Every row comes from one small tree of marks. The marks that hang from a mark follow it in brackets, in alphabetical order. Every link used is in the known rows. Which tree was each row made from?
Known rows
mafat[pifen]: [ 5.00 -4.54  0.17 -4.06 -0.47 -1.84 -2.55  1.55 -2.75  1.37  0.45  1.00
 -0.40  0.71  0.48  5.17 -1.01 -1.92 -5.21  2.88]
lifek[bipepid[tebi]]: [ 5.21 -2.24  2.57 -5.06  0.70 -1.18 -2.56 -1.50  2.97  1.18  0.57  1.60
 -1.26 -2.18  3.44  5.32 -0.68 -4.05 -2.08  0.16]
lifek[bipepid[nimi[mafat[pifen] rokef] tebi]]: [ 7.57 -0.14  3.92 -5.44 -2.86 -2.40 -1.99  0.00  0.22  1.16 -1.52  1.26
 -1.75 -0.57 -1.61  1.65 -0.24  1.27 -1.46 -1.54]
rokef[tabad]: [ 4.16 -5.63  0.00 -4.67 -0.08 -4.56 -1.96  2.07 -1.62 -1.30  1.25  2.85
 -2.88 -1.55 -0.36  6.92  1.89 -1.76 -2.60  4.04]
bipepid[nimi[mafat rokef[tabad]] tebi[vufumib]]: [ 5.89 -0.22  1.39 -4.77  0.31 -1.35  0.89  0.19  2.05 -2.92 -1.26  1.77
 -3.95 -3.42 -3.60  4.08  0.53  1.47  0.56 -0.04]
nimi[bipepid[tebi[vufumib]] mafat rokef[tabad]]: [ 3.75 -3.13  3.91 -3.87 -3.48 -1.69  1.85  0.90  2.49 -1.82  1.02  2.55
 -3.62 -3.86 -0.73  2.97  1.94  1.16  1.79  0.83]
komut[nimi]: [ 5.16 -3.84  0.81 -5.88  0.12 -2.36 -3.21  0.83 -2.70  2.32 -0.31  2.89
 -0.81  2.23 -0.07  4.26  1.17 -1.08 -5.40  1.01]
komut[nimi[bipepid[tebi] mafat rokef]]: [ 5.60 -2.39  4.81 -5.37 -5.34 -1.64 -0.70  0.58 -1.08  2.36 -0.30  3.99
 -1.97  1.54 -0.48  0.11  2.93  3.40 -1.73 -0.83]
nimi[rokef]: [ 5.92 -5.66  1.65 -3.72 -1.14 -1.57 -1.86  1.10  0.32  0.27  0.01  1.55
 -3.56 -0.84 -1.09  5.50  3.70 -1.30 -1.26  2.10]
lifek[bipepid[nimi[mafat] tebi]]: [ 6.28 -0.07  3.80 -5.96  0.35 -2.69 -1.56 -1.58  1.21  0.99 -0.85  0.62
  0.27 -0.89  0.43  3.16 -1.19 -0.71 -2.27 -2.08]
vufumib[tebi]: [ 4.10 -4.54 -0.33 -3.71  3.96  0.99 -1.02 -0.70  2.12  0.07 -0.38 -0.85
 -1.02 -2.04  2.10  8.38 -0.60 -5.09 -2.76  1.20]
komut[nimi[mafat[pifen]]]: [ 4.35 -3.61  0.88 -5.45 -2.72 -2.49 -2.68  2.48 -6.21  4.16 -0.07  2.50
 -0.16  4.25 -1.42  2.06 -1.28  2.64 -7.12  0.82]
lifek[bipepid[nimi[rokef[tabad]] tebi[vufumib]]]: [ 6.99  0.24  2.38 -5.96  1.22 -2.55 -1.53 -0.80  4.77 -2.71 -1.43  1.85
 -3.45 -4.76 -1.44  4.86  1.10 -3.30  1.34 -0.73]
nimi[bipepid[tebi] mafat]: [ 3.78 -2.99  4.79 -4.05 -2.43 -1.26  0.75 -0.95  0.57  1.02  1.29  1.30
  0.71 -0.71  2.60  2.40 -0.15  0.51 -2.01 -0.05]
tebi[vufumib]: [ 3.47 -4.06  0.08 -3.94  4.41  0.35 -0.74 -0.44  2.22 -0.28  0.47 -0.72
 -0.28 -2.23  0.96  7.22 -1.36 -5.42 -3.07  0.90]
nimi[mafat rokef[tabad]]: [ 4.32 -6.41  1.57 -3.83 -3.84 -4.17 -0.71  3.39 -2.73 -0.04  0.99  2.66
 -5.10 -0.74 -3.33  4.64  3.50  3.08 -0.83  2.93]
lifek[bipepid[nimi tebi[vufumib]]]: [ 6.28  1.01  2.47 -6.07  4.13 -0.76 -1.55 -2.76  4.96 -0.98 -1.32 -0.17
  0.38 -3.41  1.23  5.08 -1.94 -5.44 -1.38 -2.28]
tabad[rokef]: [ 5.64 -6.57  0.18 -5.31 -0.40 -4.56 -1.51  2.42 -0.64 -2.79 -0.28  3.09
 -2.21 -1.60  0.00  7.81  1.28 -2.24 -3.47  2.84]

Write each row's tree
[ 7.57 -0.53  2.29 -4.41 -2.85 -1.08 -0.64  0.49 -1.34  0.09 -1.77  1.66
 -2.33  0.10 -2.88  1.82  0.09  3.52 -2.12  0.01] | bipepid[nimi[mafat[pifen] rokef] tebi]
[ 4.76 -5.68  3.87 -4.05 -7.43 -5.38 -0.17  4.01 -3.73  0.08  1.15  2.89
 -2.74 -0.12 -2.66  1.54  2.94  3.62 -0.91  2.71] | nimi[bipepid mafat[pifen] rokef[tabad]]
[ 6.53  0.54  1.56 -4.28 -0.01  0.80  0.44 -0.16  1.05 -0.79 -1.90  0.24
 -1.90 -1.58 -2.96  2.65 -1.82  1.29 -1.58 -1.05] | bipepid[nimi[mafat[pifen] rokef] tebi[vufumib]]
[ 5.60  1.19  2.56 -5.69  1.59 -0.95 -1.07 -1.27  1.78  0.71 -1.17 -0.56
  0.96 -1.64  0.02  3.05 -4.23 -2.06 -2.94 -2.45] | lifek[bipepid[nimi[mafat[pifen]] tebi[vufumib]]]
[ 7.62 -3.37  1.43 -5.49 -0.98 -5.32 -1.87  1.72 -0.88 -2.81 -1.34  2.51
 -3.69 -1.49 -4.23  4.89  4.59  0.17 -0.43  2.10] | bipepid[nimi[rokef[tabad]]]
[ 6.39  0.35  3.68 -5.41  0.93 -0.69 -0.60 -1.50  4.02 -0.13 -1.48 -0.11
 -1.58 -2.87 -1.27  3.20 -0.61 -1.47  0.22 -2.95] | lifek[bipepid[nimi[mafat rokef] tebi[vufumib]]]
[ 6.28 -3.28  4.67 -3.89 -3.20 -0.88 -0.28 -0.76  3.30 -0.80  0.20  2.65
 -2.52 -2.50  1.53  3.06  3.90 -1.16  0.87  0.93] | nimi[bipepid[tebi] rokef]
[ 6.13  0.87  0.85 -5.14  4.96  0.80 -0.22 -2.62  4.04 -2.32 -1.50  0.05
 -0.08 -3.08  0.30  5.57 -1.79 -4.02 -1.98 -0.84] | bipepid[nimi tebi[vufumib]]
[ 5.61 -3.86  4.28 -5.33 -6.67 -3.30 -1.68  2.76 -4.71  3.37 -0.43  3.19
 -0.82  3.41 -2.23 -0.50  2.28  3.82 -3.73  0.06] | komut[nimi[bipepid mafat[pifen] rokef]]
[ 6.94 -3.23  2.99 -4.83 -1.24 -3.20 -0.83  0.89 -1.69  0.03 -1.43  0.37
 -1.60  0.67 -4.05  3.12  2.74  2.21 -1.69 -0.32] | bipepid[nimi[mafat rokef]]
[ 5.11 -3.59  5.44 -3.61 -4.76 -0.98  0.88 -0.11  1.25  0.71  0.62  2.04
 -2.14 -1.22  0.55  1.66  2.78  2.11  0.36 -0.02] | nimi[bipepid[tebi] mafat rokef]
[ 6.15 -0.40  2.30 -5.06  0.69 -1.38 -0.22 -1.31 -0.13 -0.13 -0.95  0.92
 -0.16 -0.29 -0.50  3.44 -0.87  1.25 -2.97 -0.65] | bipepid[nimi[mafat] tebi]
[ 4.18 -2.49  4.05 -3.92 -3.98 -1.29  0.32  0.16 -1.47  1.74  1.12  1.44
  1.09  0.25  2.17  1.40 -1.79  1.42 -3.43  0.62] | nimi[bipepid[tebi] mafat[pifen]]
[ 2.91 -2.16  4.01 -3.88  0.08  0.49  1.82 -1.55  2.77  0.32  1.17  0.07
  1.07 -2.13  2.57  3.22 -1.84 -1.51 -1.53 -1.01] | nimi[bipepid[tebi[vufumib]] mafat]
[ 6.05 -2.28  1.68 -5.07 -0.57 -3.45 -1.37  1.24 -4.28  1.00 -1.09 -0.14
  1.26  1.96 -2.65  2.92 -1.25  1.50 -5.18  0.23] | bipepid[nimi[mafat[pifen]]]
[ 7.20 -0.86  1.58 -4.83 -3.84 -3.36 -0.64  1.92 -2.19 -1.51 -1.32  3.25
 -4.06 -0.88 -4.01  2.33  0.95  4.49 -1.32  1.59] | bipepid[nimi[mafat[pifen] rokef[tabad]] tebi]
[ 6.45 -0.01  1.57 -4.91 -0.70 -1.36 -0.67 -0.29 -2.07  0.39 -1.10  1.07
  0.22  0.58 -0.98  2.50 -2.44  2.04 -4.29 -0.05] | bipepid[nimi[mafat[pifen]] tebi]
[ 5.14 -5.23  4.80 -3.58 -6.30 -2.95 -0.18  2.47 -2.72  1.85  0.58  1.15
 -0.73  0.97 -1.43  0.95  2.03  2.58 -1.82  0.96] | nimi[bipepid mafat[pifen] rokef]
[ 5.80 -1.97  4.21 -5.20 -6.73 -1.63 -1.12  1.51 -2.90  2.90 -0.52  4.07
 -1.65  2.30 -0.95 -0.85  1.38  4.27 -3.07 -0.18] | komut[nimi[bipepid[tebi] mafat[pifen] rokef]]
